Each row was made from one small tree. The marks that hang from a mark follow it in brackets, in alphabetical order. Every link used is in the known rows. Write each row's tree.
Known rows
D(H(K(E(P) F V))): [-2.569, -1.159, -4.353, 0.786, 0.217, 2.555, -0.397, -0.568, 0.205, 3.088, 4.174, -4.041, 0.510, 0.354, -0.041, 0.427]
H(D K(E V)): [-0.582, -7.310, -2.205, 0.482, -0.339, 0.869, -0.497, 0.322, 1.403, 5.266, 1.139, -4.357, -2.099, 1.194, 0.340, 0.123]
E(P(K(F H(D) V))): [-0.025, 0.449, -6.498, 1.523, 0.928, 2.685, 0.552, -0.759, 0.073, 5.452, 1.562, -3.909, 1.219, 2.117, 1.496, 0.092]
E(P(K)): [-0.812, -1.355, -0.426, 1.295, 0.022, 1.716, -0.241, -1.543, -0.401, -2.278, 0.906, -0.851, 3.708, 0.142, 0.966, -0.316]
H(D K(F)): [0.389, -3.890, -3.353, -0.603, 0.719, 2.898, -0.086, 0.325, 0.927, 3.923, -1.227, -2.915, -3.491, -0.118, 0.999, 0.402]
N(D K(E(P) H V)): [-1.919, -2.244, -6.386, 2.282, -0.426, 3.763, 0.124, -2.080, -1.610, 3.684, 2.472, -2.680, 1.035, 0.377, 0.321, -1.264]
E(P): [0.155, 0.124, 0.180, 0.630, 0.088, 0.679, -1.082, -1.318, -0.205, -1.041, 0.906, -0.494, 1.915, -0.550, 0.687, -0.652]
F(K(E V)): [-1.807, -4.832, -2.396, 0.961, -0.626, 1.312, 0.353, -0.832, 0.847, 2.051, 2.536, -3.138, -2.280, 0.102, -1.745, 1.172]
P(K(F V)): [-0.966, -0.521, -4.957, 1.774, -0.382, 1.685, 1.637, -0.258, 0.929, 2.235, 2.171, -1.730, 0.554, 1.440, -0.335, 1.982]
H(K): [-0.710, -3.272, -0.818, 0.114, 0.102, 0.457, 0.102, -0.246, 0.305, -0.564, -0.128, -1.373, -0.594, -0.019, 0.596, -0.213]
F(K): [-0.415, -2.603, -0.839, -0.033, 0.166, 1.443, 0.260, -0.959, 0.103, -0.814, -0.098, -1.414, -1.691, -1.005, -0.516, 0.594]
H(D K(E F V)): [-0.947, -6.041, -4.828, 0.346, -0.108, 2.902, 0.012, 0.426, 1.718, 6.951, 1.515, -4.655, -4.183, 0.912, -0.204, 1.062]
P(K(E F H(D) V)): [-1.738, -1.227, -7.069, 0.605, 0.576, 3.145, 1.242, 0.983, 0.404, 7.662, 1.583, -4.099, -1.982, 2.649, -0.031, 0.637]
N(K(F)): [-1.589, -0.445, -3.901, 0.492, -0.106, 4.008, 0.491, -0.695, -0.279, 0.575, -0.257, -0.226, -1.790, -0.599, -0.250, 0.974]
K(F V): [-0.008, 0.769, -4.198, 1.147, -0.327, 0.879, 0.806, -0.021, 1.031, 3.098, 2.434, -1.281, -1.335, 0.908, -0.753, 1.625]
F(K(E(P) H)): [-2.545, -1.384, -3.013, -0.118, 0.808, 3.192, -0.615, -1.501, -0.918, 0.696, 1.365, -3.337, -1.644, -0.208, -0.363, -1.117]

Write each row's tree
[-0.787, -3.942, -3.949, 0.707, 0.670, 2.455, -0.728, -1.257, 0.074, 5.159, 1.927, -5.521, -1.700, 0.865, 0.199, -0.647] -> F(K(E(P) H(D) V))
[-1.840, -0.901, -6.213, 1.878, -0.503, 5.507, 0.292, -1.499, -1.433, 4.223, 3.174, -2.347, 1.188, -1.341, -0.320, 0.261] -> N(D(H) K(E(P) F V))
[-0.567, 0.069, -5.922, 0.619, 0.739, 3.127, -0.615, -0.202, 0.254, 7.689, 2.539, -4.382, -2.022, 1.463, 0.307, -0.364] -> K(E(P) F H(D) V)
[-1.945, -4.289, -0.627, 0.262, -0.024, 3.310, -1.191, -1.923, -0.061, -0.895, 1.468, -2.723, -1.171, -1.405, -0.758, -0.162] -> F(K(E(P)))
[-0.729, 0.033, -6.289, 0.043, 0.641, 2.267, 0.423, 1.174, 0.520, 8.669, 1.598, -3.900, -3.950, 2.041, -0.405, 0.315] -> K(E F H(D) V)
[-0.770, -5.978, -4.412, 0.908, -0.093, 3.623, -1.093, -0.690, 1.505, 5.761, 2.352, -5.261, -2.118, 0.408, 0.470, 0.381] -> H(D K(E(P) F V))
[-0.433, -0.166, -2.345, 0.400, 0.035, 2.830, 0.899, -0.540, -2.325, 0.579, -0.872, 0.290, 2.021, -1.833, 0.690, -0.551] -> N(D(H) K)
[0.606, 2.259, -4.715, -1.017, 1.422, 2.335, 0.459, 1.015, -0.253, 5.834, -1.086, -2.021, -3.230, 0.857, 0.813, -0.336] -> K(F H(D))
[-0.788, -0.760, -2.156, -1.118, 0.897, 1.534, -0.371, 1.207, -0.631, 5.265, -0.793, -2.494, -2.559, 1.179, 0.320, -1.367] -> K(E H(D))
[-1.213, -2.172, -1.139, 1.692, -0.698, 0.812, -0.915, -1.234, 0.559, 1.828, 3.634, -2.314, 1.276, 0.673, -0.516, 0.011] -> K(E(P) V)
[-0.729, -0.369, -4.512, 0.887, 0.457, -0.114, 1.223, -0.891, -0.032, 2.150, 1.732, -2.893, -1.439, 1.168, -0.383, 0.430] -> F(K(H V))
[-1.938, 0.905, -3.900, 0.795, 0.088, -0.211, 0.573, 0.527, -0.091, 4.121, 2.705, -2.344, -1.013, 2.376, -0.714, -0.284] -> K(E H V)
[-1.004, -5.517, -3.121, -0.341, 0.469, 4.946, -1.463, -0.544, 0.715, 4.156, 0.489, -4.220, -2.883, -0.500, 0.740, -0.375] -> H(D K(E(P) F))
[-2.660, -1.135, -4.510, 0.270, 0.151, 1.704, 0.738, 0.743, 0.398, 3.734, 3.239, -3.458, -1.419, 0.892, -0.729, 1.025] -> D(H(K(E F V)))
[-1.063, -3.459, -2.702, -0.662, 1.192, 3.811, -1.157, -1.002, -0.621, 3.670, 0.033, -4.528, -2.429, -0.246, 0.484, -1.325] -> F(K(E(P) H(D)))
[-0.297, -1.280, -3.272, 0.833, 0.510, 1.021, -1.080, -0.362, -0.078, 6.007, 2.161, -3.941, -0.121, 1.749, 0.699, -1.213] -> K(E(P) H(D) V)
[0.965, -5.684, -1.930, 0.757, -0.047, -0.443, -0.140, -0.076, 1.380, 4.036, 0.357, -3.500, -0.803, 1.170, 1.138, 0.321] -> H(D K(V))
[-2.389, -3.538, -2.356, 1.666, -0.859, 0.776, 0.913, -0.141, 0.619, 2.231, 2.689, -2.097, 1.335, 1.902, -0.849, 0.942] -> P(K(E V))
[-0.659, 1.199, -4.957, 0.162, 0.183, 4.721, 1.280, -0.405, -1.995, 2.486, -0.568, -0.060, 0.071, -1.919, 0.216, 0.315] -> N(D(H) K(F))
[-2.317, -1.898, -4.259, 1.264, 0.316, 1.800, -0.219, -1.724, -0.164, 2.451, 3.398, -4.259, -0.841, 0.855, -0.621, -0.311] -> F(K(E(P) H V))
[-2.746, -1.599, -3.280, -0.674, 0.689, 2.417, 0.568, -0.189, -0.735, 1.645, 0.574, -2.839, -3.468, 0.315, -1.071, -0.476] -> F(K(E H))
[-1.446, -3.253, -2.131, -0.577, 0.227, 2.384, 0.507, 0.389, -1.374, 2.684, 0.331, -2.072, -0.375, -1.209, 0.085, -0.936] -> N(D(H(K(E))))
